What can hang from each mark:
Q_251: Q_725
Q_313: Q_197 Q_725 Q_954
Q_954: Q_313 Q_643
Q_725: Q_251 Q_818
Q_785: Q_251 Q_313 Q_986
Q_643: Q_197 Q_725
Q_818: Q_197

Every row comes from one small tree of marks. Brackets hold a mark, then the marks that hang from it, in the order of their numbers. Every link used is in the known rows. Which tree was each row made from?
Known rows:
{Q_785 {Q_251 Q_725} {Q_313 Q_197}}: [ 5.26 -1.43  1.46  2.42 -0.55 -0.65 -2.56 -4.68 -1.23  1.19 -2.63  2.28
 -2.95 -4.04  0.26 -4.43  1.73  1.57 -0.56  1.54 -0.34]
{Q_785 Q_313 Q_986}: [ 0.67 -0.31  1.05  1.60  0.20  1.08  1.56 -2.69  1.92  2.24 -3.36  1.28
 -2.93 -1.90  0.99 -3.13  0.73  1.56 -0.70  2.28 -1.30]
{Q_251 {Q_725 Q_818}}: [ 1.66 -0.85  2.11  0.85 -1.63 -0.85 -0.46 -0.81  0.95  0.23 -1.55  3.73
 -1.75 -1.43 -0.62  0.17  2.52  2.44  2.08  1.95 -1.28]
{Q_954 Q_643}: [ 2.52 -1.03  2.51  0.66 -4.07  1.14 -0.38 -2.09  0.65  1.05 -1.92  0.29
 -2.14 -2.45 -1.69  0.62  1.71  1.35 -0.40  1.52 -1.66]
{Q_785 Q_251 {Q_313 Q_197 Q_725} Q_986}: [ 3.76 -0.41 -0.55  4.10  2.05  1.45  0.64 -5.21 -0.48  3.32 -1.57  0.61
 -3.41 -2.01  2.44 -5.65  0.95  1.69 -1.38  1.13 -0.37]
{Q_954 {Q_313 {Q_725 Q_818}} {Q_643 Q_197}}: [-1.06  0.10 -0.59  3.79 -2.00 -0.09  1.25 -3.91 -0.29  1.36 -1.32 -1.23
 -1.07 -1.15  0.48  1.01  2.99  2.64  0.81  1.57  0.04]
{Q_313 Q_197 {Q_725 Q_251} Q_954}: [ 6.79 -0.28  0.71  1.15 -1.38  0.66 -1.88 -2.75 -3.64  0.73 -0.65 -1.52
  0.10 -3.14 -1.55 -1.82  1.01  1.49 -0.75  0.76 -4.58]
{Q_954 Q_313 {Q_643 Q_725}}: [-0.21 -1.38  0.88  1.74 -4.12  0.49  0.01 -2.59  0.10  2.58 -0.23  0.80
 -1.88 -1.61 -0.96 -1.13  1.97  0.77  0.24 -0.17 -0.07]
{Q_251 {Q_725 {Q_818 Q_197}}}: [ 3.94 -0.57  3.90  0.67 -1.02 -1.77 -0.23 -0.99  1.12  0.01 -3.50  4.14
 -1.38 -0.30 -0.44  1.48  2.09  2.00  1.90  1.42 -1.06]
{Q_313 Q_197 {Q_725 Q_251 Q_818} Q_954}: [ 5.05 -0.02  0.59  1.06 -0.44 -0.01 -1.04 -1.75 -2.59  0.32 -0.01 -0.66
  0.22 -1.61 -0.99 -0.59  1.35  1.68  0.42  1.26 -3.97]
{Q_251 Q_725}: [ 3.29 -0.89  2.33  0.83 -2.56 -0.25 -0.91 -1.59 -0.14  0.45 -2.22  3.10
 -2.09 -2.77 -1.23 -0.86  1.98  2.43  1.01  1.52 -2.01]
{Q_725 Q_818}: [ 0.93  0.16  2.00  0.93 -1.84  0.65  0.22 -1.05  1.44  0.80 -1.95  1.47
 -1.87 -0.78 -0.48  1.15  1.06  1.42  1.22  2.63 -1.67]
{Q_313 Q_197 Q_725}: [ 5.13 -0.38  0.16  2.45 -0.79  1.21 -0.86 -4.20 -1.21  1.26 -2.16 -0.72
 -0.89 -1.60  0.09 -0.65  1.04  1.83 -0.27  1.79 -2.84]
{Q_313 {Q_725 Q_818}}: [ 1.25  0.62  0.70  2.36 -0.55  0.69  1.47 -1.43  1.34  1.19 -0.71  1.76
 -1.45  0.01  0.55  0.56  1.62  2.63  1.90  2.63 -1.68]
{Q_785 {Q_251 {Q_725 Q_818}} Q_313 Q_986}: [ 0.59 -1.19  1.59  2.53  1.44 -0.57  1.61 -1.75  1.57  2.05 -0.81  5.10
 -4.28 -1.58  1.40 -4.65  2.20  2.34  0.74  1.39  1.05]
{Q_954 {Q_313 Q_197 Q_725}}: [ 3.49  0.45 -1.36  2.66 -1.17  0.57 -0.83 -5.62 -1.38  1.59 -3.44 -1.07
 -0.65 -1.54  1.46 -2.15  0.73  2.05 -0.33  2.00 -2.18]
{Q_954 {Q_313 Q_197 Q_725} Q_643}: [ 3.27 -0.45 -1.07  2.44 -2.34  0.29 -0.69 -5.79 -1.29  1.70 -2.62 -1.19
 -0.81 -1.18  0.63 -1.62  2.02  1.96 -1.12  1.09 -1.59]
{Q_954 Q_313}: [ 1.12  0.64  0.99  1.40 -2.75  0.63 -0.59 -3.62 -0.01  1.59 -3.77  0.05
 -1.88 -1.87  0.00 -1.27  0.26  1.85 -0.06  2.51 -1.64]
{Q_954 Q_313 {Q_643 Q_197 {Q_725 Q_818}}}: [-2.71 -1.70  0.55  3.12 -3.20 -0.35  0.33 -2.15 -0.23  2.22 -0.12 -0.75
 -1.17 -1.44 -0.99  1.39  2.90  0.76  1.23 -0.19  1.01]
{Q_643 Q_197 {Q_725 Q_818}}: [-1.10 -1.39  1.64  3.09 -2.02  0.46  0.26 -0.43 -0.18  1.60  0.08 -0.24
 -1.21 -1.92 -1.34  2.47  2.08  0.61  2.12  0.50 -0.19]
{Q_313 Q_197 Q_725 {Q_954 Q_643}}: [ 5.99 -0.98  1.19  2.26 -2.15  0.75 -1.83 -4.11 -2.28  0.42 -0.92 -2.30
 -0.44 -1.97 -1.77  0.02  2.07  2.04 -1.99  0.98 -3.37]
{Q_954 {Q_643 {Q_725 Q_251}}}: [ 2.09 -2.29  2.12 -0.05 -4.62  0.72 -0.05  0.44 -0.63  2.60  1.76  1.85
 -1.55 -3.03 -2.56 -0.99  2.06  0.00  0.87 -1.26 -1.28]
{Q_643 Q_725}: [ 1.34 -1.25  1.85  1.63 -2.70  1.25 -0.11 -0.85  0.37  2.39 -0.10  1.06
 -1.83 -1.81 -1.40  0.13  1.23  0.79  1.08  0.50 -1.28]

Which tree is each row?
[ 2.87 -1.01  2.61  2.59  0.53 -0.12 -0.35 -2.64 -1.04  1.47 -0.84  2.88
 -4.06 -3.45 -0.50 -5.66  1.92  2.64 -1.41  0.96 -0.81]
{Q_785 {Q_251 Q_725} {Q_313 Q_954} Q_986}
[ 1.51 -0.08 -0.33  1.39  0.77  1.04  2.63 -1.85  0.79  2.92 -0.98  2.21
 -2.10 -2.23  1.61 -5.21  0.93  2.15  0.58  1.35 -1.91]
{Q_785 {Q_313 {Q_725 Q_251}} Q_986}
[-0.47 -2.61  1.68  1.31 -3.72 -0.01  0.43  0.73 -1.12  1.93  2.06  0.39
 -1.03 -2.95 -2.45  1.49  2.96 -0.10  2.02 -1.21 -0.50]
{Q_954 {Q_643 Q_197 {Q_725 Q_251 Q_818}}}
[ 4.58  0.03 -0.85  1.51 -0.02  0.36 -0.32 -3.93 -1.18  1.62 -2.37  0.53
 -0.54 -3.14  1.25 -3.60  0.93  1.40  0.18  1.92 -2.65]
{Q_785 {Q_313 Q_197 {Q_725 Q_251}}}
[ 3.79  0.79  2.30  0.63 -0.60 -0.27  1.58 -0.44  0.50  1.48 -1.78  2.63
 -0.52  0.27  0.30  0.59  1.15  1.48  2.17  1.12 -1.83]
{Q_313 {Q_725 Q_251 {Q_818 Q_197}}}
[ 4.48 -0.33 -0.30  0.95 -0.58  0.25  0.04 -1.86 -1.23  1.20 -0.54  0.77
 -0.41 -1.34  0.36 -0.86  1.28  1.14  1.74  1.37 -2.69]
{Q_313 Q_197 {Q_725 Q_251 Q_818}}
[ 1.67 -0.93  3.59  1.41 -1.46 -0.27  0.83 -0.13  1.36  1.72 -1.52  2.20
 -1.13  0.68 -0.75  2.08  1.05  0.22  1.78  0.43 -0.01]
{Q_643 {Q_725 {Q_818 Q_197}}}
[ 0.52 -1.33  1.62  0.30 -2.32  0.58  0.80  1.46  0.08  2.11  1.64  2.82
 -1.24 -1.60 -1.19 -0.30  1.42  0.13  2.89  0.11 -1.28]
{Q_643 {Q_725 Q_251 Q_818}}
[ 2.48 -0.95  3.33  0.00 -1.70 -0.40  1.18  1.19  0.43  1.96 -0.31  3.04
 -0.93 -0.58 -1.09  0.94  1.07 -0.43  2.37 -0.52 -0.67]
{Q_643 {Q_725 Q_251 {Q_818 Q_197}}}
[ 3.79 -0.46 -1.11  1.78  1.40  0.68  1.54 -3.52 -0.71  2.79 -2.13  0.81
 -1.63 -2.24  1.90 -5.34  0.94  1.43 -0.30  1.05 -2.26]
{Q_785 {Q_313 Q_197 {Q_725 Q_251}} Q_986}
[-0.62  0.48 -0.42  2.55 -2.02  0.11  1.80 -3.42  1.25  1.53 -0.77  1.00
 -1.19  0.50  0.96 -0.14  2.28  2.68  0.94  1.95 -0.32]
{Q_954 {Q_313 {Q_725 Q_818}} Q_643}
[ 2.11 -1.86  3.07  1.50 -4.03  0.92 -1.24 -0.88 -0.74  1.26  1.34 -0.23
 -1.56 -2.32 -3.51  0.70  2.39  1.11 -0.79 -0.45 -2.12]
{Q_313 {Q_954 {Q_643 Q_725}}}
[ 3.58 -0.28  1.98  2.11 -2.68  1.16 -0.23 -2.47 -0.67  0.69  0.06 -0.71
 -1.13 -1.92 -1.84  0.30  2.18  2.83 -1.14  1.26 -3.01]
{Q_313 Q_725 {Q_954 Q_643}}
[ 0.10 -0.93  2.26  1.49 -2.79 -0.90  1.10 -1.72  1.24  1.87 -1.69  1.76
 -1.26  0.92 -0.15  1.20  1.86  0.27  0.93 -0.12  1.19]
{Q_954 Q_313 {Q_643 {Q_725 {Q_818 Q_197}}}}
[ 4.74  0.79  3.18  0.71 -0.59 -0.46  0.49 -0.41 -1.15  0.26 -1.09  1.12
 -0.01 -0.41 -0.95  0.67  1.09  1.90  0.84  1.23 -2.81]
{Q_313 {Q_725 Q_251 {Q_818 Q_197}} Q_954}
[ 3.82  0.14  3.80 -0.68 -1.79 -0.52  0.45  0.04  0.24  0.76 -2.71  2.42
 -1.27 -0.78 -0.74  0.97  0.68  0.42  1.69  1.48 -1.72]
{Q_725 Q_251 {Q_818 Q_197}}
[-1.17 -1.75  0.85  3.15 -4.12  0.29 -0.26 -3.06 -1.24  2.66 -0.83 -1.55
 -1.44 -2.94 -1.44  0.26  2.49  0.70 -0.03 -0.45  0.36]
{Q_954 Q_313 {Q_643 Q_197 Q_725}}
[ 1.47 -1.87  1.97  1.51 -3.36  0.73 -0.58 -0.21 -2.43  2.42  0.48 -0.12
 -1.25 -4.51 -2.34 -0.02  1.51 -0.15  1.65 -0.83 -1.47]
{Q_643 Q_197 {Q_725 Q_251}}
[ 1.95 -2.12  0.03  1.64 -3.56  0.12 -1.40 -4.31 -1.27  2.60 -1.23 -0.84
 -1.01 -1.72 -0.59 -1.29  1.91  0.09 -0.62 -0.55 -0.77]
{Q_954 {Q_313 Q_197} {Q_643 Q_725}}
[ 3.10 -1.51  2.89  1.93 -0.79  0.69  0.22 -1.49 -0.94  2.42 -0.40  4.06
 -4.69 -2.90 -0.44 -4.28  1.97  2.05  0.14 -0.04 -0.67]
{Q_785 {Q_251 Q_725} Q_986}
[ 5.92 -0.20  0.87  2.41 -0.83  1.00 -1.82 -3.99 -2.40  0.54 -1.78 -2.07
 -0.38 -2.12 -1.07 -0.40  1.13  2.19 -1.37  1.61 -4.08]
{Q_313 Q_197 Q_725 Q_954}
[ 0.93  0.10 -0.30  2.99  1.57  1.24  2.76 -3.21  1.88  2.71 -2.23  1.56
 -2.47 -0.91  2.19 -3.91  1.32  2.91 -0.14  2.10 -1.14]
{Q_785 {Q_313 Q_725} Q_986}
[ 2.36 -0.13  2.68  2.78  0.35  1.43 -0.12 -3.09 -0.37  1.98 -1.15  0.32
 -4.17 -3.01 -0.44 -4.85  0.61  1.74 -2.17  1.70 -1.21]
{Q_785 Q_251 {Q_313 Q_954} Q_986}
[ 4.10 -0.58 -1.26  1.04 -2.80  0.06 -0.39 -4.44 -2.52  1.90 -1.60 -0.42
 -0.45 -2.37  0.37 -2.95  1.64  1.23 -0.24  0.41 -2.30]
{Q_954 {Q_313 Q_197 {Q_725 Q_251}} Q_643}
[ 2.88  0.18 -1.21  1.49  0.73 -0.38  0.50 -3.09  0.04  1.23 -1.81  1.03
 -0.07 -1.66  1.79 -2.75  1.22  1.46  1.33  2.43 -1.90]
{Q_785 {Q_313 Q_197 {Q_725 Q_251 Q_818}}}
[ 4.21  0.34 -1.36  1.41 -1.46  0.20 -0.59 -4.51 -2.67  2.06 -2.56 -0.30
 -0.22 -2.32  1.05 -3.42  0.57  1.49  0.21  1.11 -2.85]
{Q_954 {Q_313 Q_197 {Q_725 Q_251}}}
[ 0.11 -0.63  1.21  2.35 -4.08  0.14 -0.94 -4.31 -1.21  1.21 -3.48 -2.37
 -1.90 -3.30 -0.93  0.47  1.91  1.28 -0.75  1.24 -0.77]
{Q_954 Q_313 {Q_643 Q_197}}
[ 1.42  0.84  1.23  2.17 -1.37 -0.60  1.64 -3.51  1.40  1.47 -2.98  1.34
 -1.06  1.53  1.30  0.98  1.89  2.23  0.61  1.41  0.02]
{Q_954 {Q_313 {Q_725 {Q_818 Q_197}}} Q_643}
